Every row comes from one small tree of marks. The marks that hang from a mark follow it in brackets, in alphabetical order. Every link used is in the known rows. Which tree was each row made from?
Known rows:
berud{kunulop{vopa}}: [ 1.10 -0.47  0.46  0.21 -0.46 -0.84 -1.73 -0.65 -0.71  0.52 -0.52 -0.39
 -0.16 -0.15  0.73 -0.81 -0.69]
lolozu{zoto{nedez}}: [ 0.87  1.40 -0.39  0.10  0.56 -0.42 -4.65 -0.56  0.36  2.08 -0.77  0.36
 -0.76  0.52  0.86 -1.49  0.33]
zoto{lolozu nedez}: [-1.42  1.35 -1.33 -0.39 -1.87  0.06 -2.75 -1.00  1.10  2.68  0.14  0.43
  0.74  0.82  1.68 -0.18 -0.54]
vopa{kunulop zoto{lolozu nedez}}: [-1.34  0.62 -3.08  0.69 -2.14  0.42 -3.48  0.79  0.57  1.11  0.47  1.04
 -0.36  1.39  1.34 -2.15  0.76]
nedez{zoto{lolozu}}: [ 0.23  0.21 -0.44  0.27 -1.18  0.61 -2.73 -0.95  1.06  0.70 -0.31  0.85
 -0.07 -0.35  0.83 -0.44 -1.04]
berud{kunulop{bebig nedez} zoto}: [ 0.74 -0.95  0.82 -0.16 -0.57 -0.13 -1.95  0.05 -2.02  0.21 -0.33 -0.86
  0.50 -0.39  0.63 -1.32  0.36]
berud{kunulop{bebig nedez vopa} zoto{lolozu}}: [-0.41 -1.58  1.35 -0.78 -0.39  0.15 -0.91  0.04 -1.41  0.44  0.45 -0.97
  1.03 -0.02  0.18 -0.45 -0.65]
nedez{zoto}: [ 1.21  0.23 -0.44  0.70 -0.78  0.18 -2.21 -0.80  1.01 -0.05 -0.82  0.71
 -0.65 -0.62  0.73 -1.06 -0.98]
kunulop{bebig berud{zoto{nedez}}}: [-0.27  0.37  0.10 -0.19  0.53  0.32 -0.32 -0.35  0.00 -0.47  0.11 -0.15
  0.32 -0.45  0.21  0.05  0.79]
kunulop{bebig{zoto{nedez}} berud lolozu vopa}: [-0.62  0.87  0.94 -0.57  1.28  0.64  5.48  0.12  0.55 -1.41  0.80  0.21
  0.52 -0.48 -1.60  3.43 -0.20]
bebig{zoto}: [ 1.57  2.45 -0.12  0.86 -1.08 -0.10 -2.93 -0.97 -1.63  1.01 -1.63  0.96
  0.29 -0.01  0.39  0.25 -0.10]
vopa{kunulop{bebig berud} zoto{lolozu nedez}}: [-1.88  0.65 -2.76  0.35 -1.22  0.83 -1.00  1.10  0.92 -0.11  1.08  0.82
 -0.36  0.88  0.45 -0.96  1.42]
vopa{kunulop}: [ 0.77  0.53 -1.77  1.09 -1.05 -0.23 -2.76 -0.04 -0.26  0.57 -0.83  0.81
 -0.47  0.31  0.88 -1.51  0.60]
kunulop{nedez vopa}: [ 0.51 -0.29  0.29  0.25  0.15 -1.02  1.47 -0.23  1.06  0.09 -0.75 -0.41
 -0.17  0.33 -0.26 -0.21 -1.81]
kunulop{bebig{zoto} berud lolozu nedez vopa}: [-0.55  0.37  1.51 -0.58  1.53  0.42  7.40  0.59  0.30 -1.93  0.50 -0.16
  0.52 -0.46 -2.48  3.66 -0.46]
berud{kunulop{nedez vopa}}: [ 0.69 -0.64  0.63  0.01 -0.56 -0.99  0.05 -0.26 -0.55  0.32 -0.50 -0.71
 -0.14  0.04  0.28 -0.77 -1.03]
berud{kunulop zoto{lolozu nedez}}: [-0.91 -0.52  0.39 -0.71 -1.76  0.19 -4.65 -0.64 -1.98  1.98  0.22 -0.34
  1.09  0.54  1.81 -1.91 -0.06]
berud{zoto{lolozu nedez}}: [-0.87  0.12 -0.24 -0.31 -1.24  0.31 -4.65 -0.85 -0.69  2.07 -0.12  0.20
  1.06  0.72  1.69 -1.48 -0.28]

Write each row's tree:
[-0.43 -0.33  0.94 -0.08  0.31 -0.28 -0.24 -0.25 -1.04 -0.28 -0.65 -0.27
  0.31  0.24 -0.15 -0.95  0.04]
kunulop{berud{zoto} nedez}
[ 0.63 -0.99  0.28  0.14 -0.21 -0.39 -0.80  0.01 -0.74  0.11  0.19 -0.19
 -0.18  0.02  0.47 -0.21 -0.02]
berud{kunulop{lolozu vopa{zoto}}}
[ 1.23 -0.33  0.27  0.13 -0.14 -0.59 -0.47 -0.39 -0.14  0.03 -0.16 -0.58
 -0.16 -0.63  0.38  0.08 -0.33]
berud{kunulop{bebig vopa}}
[-0.01  1.22 -0.98  0.59 -0.49  0.26  1.68  0.70 -0.56 -0.91 -0.46  0.56
 -0.20 -0.01 -0.84  0.17  0.82]
vopa{kunulop{bebig{zoto} berud nedez}}
[ 0.74 -0.78  1.05 -0.48  0.91 -0.34  1.72  0.42 -0.25 -0.02  0.31 -0.74
 -0.20 -0.39 -0.65  0.89  0.01]
berud{kunulop{bebig lolozu{zoto} nedez vopa}}
[ 0.14  0.24  0.95 -0.21  1.90  0.22 -0.98 -0.35 -0.60  0.34 -0.07  0.54
 -0.26 -0.06 -0.45  0.94  1.44]
kunulop{berud lolozu{zoto}}
[-0.42  0.03  1.21 -0.48  1.79  0.00  1.56  0.23 -0.39  0.05 -0.06  0.10
 -0.20  0.20 -1.12  0.99  0.95]
kunulop{berud lolozu{zoto} nedez}
[ 0.46 -0.65  0.49 -0.11 -0.92 -0.13  0.53 -0.03 -0.71  0.13 -0.13 -0.20
 -0.08 -0.39  0.29 -0.18 -0.24]
berud{kunulop{lolozu nedez{zoto}}}
[-0.40  0.00 -0.90  0.25 -0.47 -0.32 -1.58 -0.23  1.42  0.75  0.18  0.19
 -0.15  0.84  0.72 -0.72 -1.18]
kunulop{vopa{zoto{lolozu nedez}}}
[-0.13  0.10 -1.48  0.64 -1.44  0.20 -0.71  0.39  0.41  0.16 -0.43  0.73
 -0.40  0.34  0.25 -1.37 -0.26]
vopa{kunulop{nedez{zoto{lolozu}}}}
[ 0.03  0.29  0.15 -0.10  1.21  0.48  2.43 -0.17  0.42 -0.81  0.45  0.23
  0.22 -0.91 -0.56  2.59  1.49]
kunulop{bebig berud lolozu}
[ 1.14 -0.79  0.65  0.04 -0.50  0.00 -3.74 -0.34 -2.18  0.39 -0.31 -0.55
  0.47 -0.56  1.08 -1.35  0.70]
berud{kunulop{bebig} zoto}
[ 0.37 -1.04  0.26 -0.13  0.01 -0.28  2.30  0.69 -0.05 -0.58  0.52 -0.68
 -0.14 -0.28 -0.33  0.69 -0.03]
berud{kunulop{bebig lolozu nedez vopa{zoto}}}
[-1.18 -0.51  0.81 -0.75  1.06  0.43  1.54 -0.26  0.85 -0.70  0.85 -0.41
  0.66 -0.14 -0.47  0.88 -0.58]
kunulop{bebig berud{zoto{lolozu nedez}} vopa}
[-0.40 -0.45  0.15  0.04  1.33 -0.26  4.24  0.80  1.62 -2.03  0.43 -0.59
 -0.52 -0.07 -1.47  0.80 -0.47]
kunulop{bebig berud nedez vopa{zoto}}
[ 0.95 -0.15  0.05  0.08 -0.93 -0.22  0.31 -0.01 -0.08 -0.23 -0.29 -0.48
 -0.34 -0.80  0.25 -0.38 -0.25]
berud{kunulop{bebig nedez{zoto}}}
[-0.43 -0.98  1.39 -0.45  1.59 -0.11  3.82  0.32  0.55 -1.75  0.22 -0.87
  0.27 -0.31 -1.39  0.69 -0.80]
kunulop{bebig berud{zoto} nedez vopa}
[-0.67 -0.18 -0.15  0.16  0.61 -0.43  0.49 -0.08  1.10 -0.80  0.22  0.04
 -0.53  0.58 -0.10 -0.71 -0.74]
kunulop{berud vopa{zoto{nedez}}}
[-0.48 -0.15  1.07 -0.84  2.81  0.41  3.66  0.30  1.47 -0.90  1.09 -0.13
 -0.26 -0.35 -1.48  2.41  0.35]
kunulop{bebig berud lolozu{zoto{nedez}} vopa}
[-0.42  1.19 -1.14  0.32 -0.36  0.75  1.82  0.60 -0.44 -0.67  0.22  0.93
  0.05 -0.07 -0.54  1.08  1.37]
vopa{kunulop{bebig{zoto{nedez}} berud lolozu}}
[-0.42 -0.66  1.65 -0.85  3.08  0.17  5.59  0.79  1.20 -1.42  0.81 -0.51
 -0.25 -0.35 -2.34  2.62  0.10]
kunulop{bebig berud lolozu{zoto} nedez vopa}
[ 0.30  0.19 -2.65  1.24 -0.94  0.08 -0.81  1.48  0.54 -0.67 -0.07  0.51
 -0.97  0.47  0.13 -1.59  1.18]
vopa{kunulop{bebig nedez} zoto}
